What can hang from each mark
veli: bipon dedi lago tubufom
tubufom: bipon dedi veli
rerif: dedi
pofa: dedi tubufom
lago: tubufom veli
bipon: dedi veli
dedi: bipon pofa rerif tubufom veli

In the rows, 128 means zero.
Known rows, with every way that one mark hangs from another
tubufom[dedi[bipon pofa] veli[lago]]: [129 114 174 140 185 154  71 193 150 184 110 131 150 127 115 113  76 157
 149 124 106 137 104  76 125  85 133]
veli[dedi lago]: [108 147 152 130 155 139 127 145 143 154 116 142 149 131 120 136 127 148
 118  83 100 127 113 109 124 128 125]
bipon[veli[dedi[rerif] tubufom]]: [132 147 130 157 204 169 129 159 137 185 125 155 154 120 156 119 130 116
  81  80 148 122 131 107  75 127 120]
lago[tubufom]: [123 126 143 118 127 117 111 126 133 141 114 135 110 142 128 134 136 127
 121 128 128 139 125 124 116 131 108]
lago[tubufom[dedi[pofa rerif]] veli[bipon]]: [108 138 205  88 158 149  80 206 133 173  98 141  82 180 144 143 154  91
 146 121 138 108 105  85 136 100  85]
rerif[dedi]: [116 138 113 137 131 128 128 129 127 162 112 132 111 130 136 141 116 123
 118 127 139 112 137 115 124 153 126]
rerif[dedi[bipon]]: [132 116 113 145 138 152 112 140 114 167 120 127 126 130 152 126  83 130
 133 135 127 108 153 124 118 143 119]
tubufom[dedi[bipon pofa rerif veli[lago]]]: [106 111 169 128 199 200  76 219 130 189 102 141 185 134 113  93 104 150
 118  98  97 132 128  81 117  58 135]
bipon[veli[dedi[pofa[tubufom]] lago]]: [110 138 150 132 199 172 121 177 118 174 102 184 177 120 136  89 121 166
 123 103 119 115 120  78  94 105 141]
veli[tubufom]: [135 136 140 146 157 144 129 122 145 138 128 120 120 133 128 107 114 120
 115 112 122 128 104 133 114 128 126]
dedi[pofa veli[lago tubufom]]: [ 99 145 167 141 208 185 103 165 149 168 110 146 160 127 104  79 108 156
  97  83 103 144 104  95  97  77 151]
veli[bipon dedi[pofa] lago[tubufom]]: [ 99 173 189 100 182 149 102 161 145 182 117 163 119 168 141 139 127 137
 130  98  99 125 106  84 115 113  93]
bipon[dedi[rerif] veli]: [133 135 133 147 156 159  86 167 123 185 130 135 140 115 143 138 137 110
 126 127 175 141 132 106 110 111 134]
dedi[rerif veli[lago]]: [ 93 127 139 128 178 182  98 158 125 176 114 137 172 111 117 114 142 152
  83  78 123 145 124 101 116  96 152]
rerif[dedi[bipon veli[lago]]]: [104 123 128 146 160 195  91 148 119 183 107 136 162 119 131 109  92 164
 111 100 109 132 148 120 113 118 138]
pofa[tubufom[dedi]]: [128 114 142 115 125 138 137 135 135 118 103 124 135 145 112  99 132 134
 155 144 116 107  97 121 144 134 125]
rerif[dedi[pofa[tubufom[veli[bipon]]]]]: [103 148 124 113 191 158 104 143 129 185 111 157 119 134 156 122  97 141
 142 153 158  94 110  66 109 146 146]
dedi[pofa[tubufom] rerif]: [105 110 128 111 192 155 116 182 110 161 107 159 153 128 139  91 120 130
 120 135 136 101 115  70 111 103 150]
pofa[tubufom[bipon[dedi[rerif]] veli[lago]]]: [108 133 144 134 194 166  62 149 142 218 121 116 135 113 132 112 110 148
 153 105 147 142  67  68  99 127 167]
bipon[veli]: [145 133 121 147 136 145 122 127 118 144 131 142 140 112 144 122 135 133
 117 130 153 137 149 133 108 122 128]
pofa[tubufom]: [122 113 122 117 138 143 135 125 117 119 114 138 142 129 130  98 126 141
 139 139 128 111 109 123 127 135 141]
rerif[dedi[veli[lago[tubufom]]]]: [ 82 143 146 130 152 159  90 134 136 194  86 146 128 135 114 129 131 158
  89  91 121 145 132 104 107 131 126]
bipon[dedi[pofa rerif tubufom veli[lago]]]: [ 88 136 166 150 202 201  46 212 124 197 100 131 178 111  82 105 111 144
 121 100 110 142 117  70 114  82 165]
lago[veli[bipon[dedi] tubufom]]: [128 157 193 125 140 169  88 147 148 146 136 106  81 161 138 133 126  91
 175 118 144 119  76 142 138 128 109]
pofa[dedi]: [120 132 117 131 136 122 118 116 111 142 133 135 119 124 132 132 114 116
 134 138 155 117 119 111 121 157 132]
dedi[rerif veli[lago tubufom]]: [ 99 135 151 144 208 199  99 154 144 187 113 130 165 117 116  94 127 144
  70  63 119 144 100 105 101  96 150]

Rows
[114 112 154 158 186 209  66 186 107 160 112 132 193 107  99  72  79 173
 127 112  77 136 150 109 105  80 151]	dedi[bipon pofa tubufom veli[lago]]
[110 143 186 126 168 182  50 214 111 173 119 118 110 143 127 135 122  91
 171 132 139 104 111  90 136 109 126]	lago[veli[bipon[dedi[pofa rerif tubufom]]]]
[105 125 136 127 228 166  79 170 131 218 114 145 146 109 143  90 101 159
 129 101 133 127  88  44  79 104 172]	dedi[pofa[tubufom[bipon veli[lago]]] rerif]
[150 115 112 158 149 164  96 131  89 163 147 144 146 109 166 112  92 126
 139 150 169 123 154 127  95 139 126]	pofa[dedi[bipon[veli]]]
[102 124 141 166 189 210  64 186 104 194  95 137 176 109 107  87  65 169
 119 110  85 120 158  94 102 107 150]	rerif[dedi[bipon pofa tubufom veli[lago]]]
[139 112 165 145 206 174  99 203 142 182 116 126 140 151 136  88  81 108
 129 121 108 110 108  90 108  84 114]	veli[tubufom[dedi[bipon pofa rerif]]]
[107 144 133 125 189 117 115 182 151 160 115 167 150 122 126 149 108 142
 124 114 131 124 133  68  91 119 138]	tubufom[veli[dedi[pofa]]]
[139 120 139 177 220 206  72 151 104 226 138 137 152 105 167  88  81 125
  97  97 161 127 108 100  83 123 135]	pofa[dedi[bipon[veli[lago tubufom]] rerif]]
[123 114 165 134 144 188  94 161 137 148 112 117 174 134 105  98 109 163
 137 105  87 142 124 134 134  90 127]	tubufom[dedi[bipon veli[lago]]]
[105 110 154 126 187 157  90 164 147 188  90 128 152 118 112 111 126 154
 119 105 134 122  67  68 134 121 153]	pofa[tubufom[dedi[rerif] veli[lago]]]
[ 99 146 202  91 164 155  53 209 128 187 113 143  82 171 147 154 143  87
 161 128 157 120 102  80 125 100  99]	lago[tubufom veli[bipon[dedi[pofa rerif]]]]
[166 114 140 152 128 165 109 151 121 146 128 126 149 129 146 110 110 134
 149 143 131 130 149 144 119 109 106]	tubufom[dedi[bipon[veli]]]
[150 116 136 165 226 196  91 192 114 200 132 153 160 117 170  81  85 120
 101 118 144 123 144  95  71  79 129]	dedi[bipon[veli[tubufom]] pofa rerif]
[103 148 140 130 196 206  84 173 106 162 127 137 165 125 127 104 124 130
 115 123 121 117 147  97 107 100 143]	dedi[pofa rerif tubufom veli[bipon]]
[137 141 133 154 156 147 100 145 115 153 131 115 124 127 121  93  95 131
 157 135  97 123 140 108  91 124 138]	dedi[pofa tubufom[bipon]]
[ 77 125 160 113 210 197  71 206 129 191  96 157 181 122 102  87 122 153
 130 108 129 131  94  57 111  76 170]	bipon[dedi[pofa[tubufom] rerif veli[lago]]]
[113 128 154 138 209 155  85 197 143 188 117 160 171 116 133 128  74 167
 129  97 102 130 125  69  95  98 137]	tubufom[veli[dedi[bipon pofa] lago]]
[121 131 176 111 143 113 107 171 148 151  95 142 106 165 110 125 128 121
 141 140 114 130 114  91 124 103  97]	lago[tubufom[dedi[pofa]]]
[124 151 120 162 160 148 101 145 114 186 114 120 108 129 129 108  82 125
 147 133 107 107 150  95  87 151 136]	rerif[dedi[pofa tubufom[bipon]]]
[115 129 150 149 178 158  67 204 120 179 112 123 141 122 103 122 104 110
 145 137 127 121 120  74 121 107 144]	bipon[dedi[pofa rerif tubufom]]
[ 94 137 136 118 211 179  74 126 114 206 130 142 135 113 157 122 112 139
 124 119 177 108  64  62 122 155 158]	pofa[dedi[rerif] tubufom[veli[bipon lago]]]
[140 113 167 151 197 190  76 214 118 211 112 146 166 126 144  97 100 140
 123 112 124 129 131  80 113  67 122]	tubufom[dedi[bipon[veli[lago]] pofa rerif]]
[135  96 187 117 105 140  84 178 130 135  95 121 102 163 128 129 123 118
 164 128 112 124 123 139 134 116  82]	lago[tubufom[dedi[bipon]] veli]
[127 120 143 143 200 193 102 174 131 149 126 146 171 130 129  72  81 144
 120 117 104 132 140 118  80  78 138]	dedi[bipon pofa veli[tubufom]]
[116 121 154 122 162 118  84 161 158 185  95 129 113 137 122 156 137 120
 110 117 151 141 104  79 115 126 113]	lago[tubufom[dedi[rerif] veli]]
[110 143 154 136 187 158  95 165 129 212 102 167 148 125 148 140 151 141
  79  72 137 144 132  88  87 120 108]	bipon[veli[dedi[rerif] lago[tubufom]]]
[127  99 106 170 192 168  52 160  95 190 128 120 154  86 139 126  67 127
 124 139 158 116 134  85  97 158 151]	pofa[dedi[bipon rerif tubufom[veli]]]
[129 111 121 157 175 178  98 179 106 160 119 126 174 117 134 120  92 130
 122 108  96 105 156 115 104 137 122]	veli[dedi[bipon rerif tubufom]]
[122 132 164 138 150 131  94 145 164 168 105 114 130 123 102 138 121 151
 129 107 123 146  86  96 141 120 135]	tubufom[dedi veli[lago]]
[123 125 146 141 230 174 114 206 135 186 123 156 163 140 152 103  79 117
 109  96 104 106 130  81  78  99 117]	veli[dedi[bipon pofa rerif] tubufom]
[146 144 143 142 177 155 108 177 127 199 127 138 128 137 151 107 128 113
 137 121 143 129 140  88  80  94 123]	tubufom[bipon[veli] dedi[pofa rerif]]
[123 150 178 163 229 188  65 199 144 234 118 144 140 122 133 100 106 120
 111  94 151 144  90  67  95  75 143]	bipon[dedi[pofa rerif] veli[lago tubufom]]
[133 128 115 133 200 176 111 162 100 192 126 159 149 118 170  75 122 133
 130 129 153 116 137  83  62 105 150]	dedi[pofa[tubufom[bipon[veli]]] rerif]
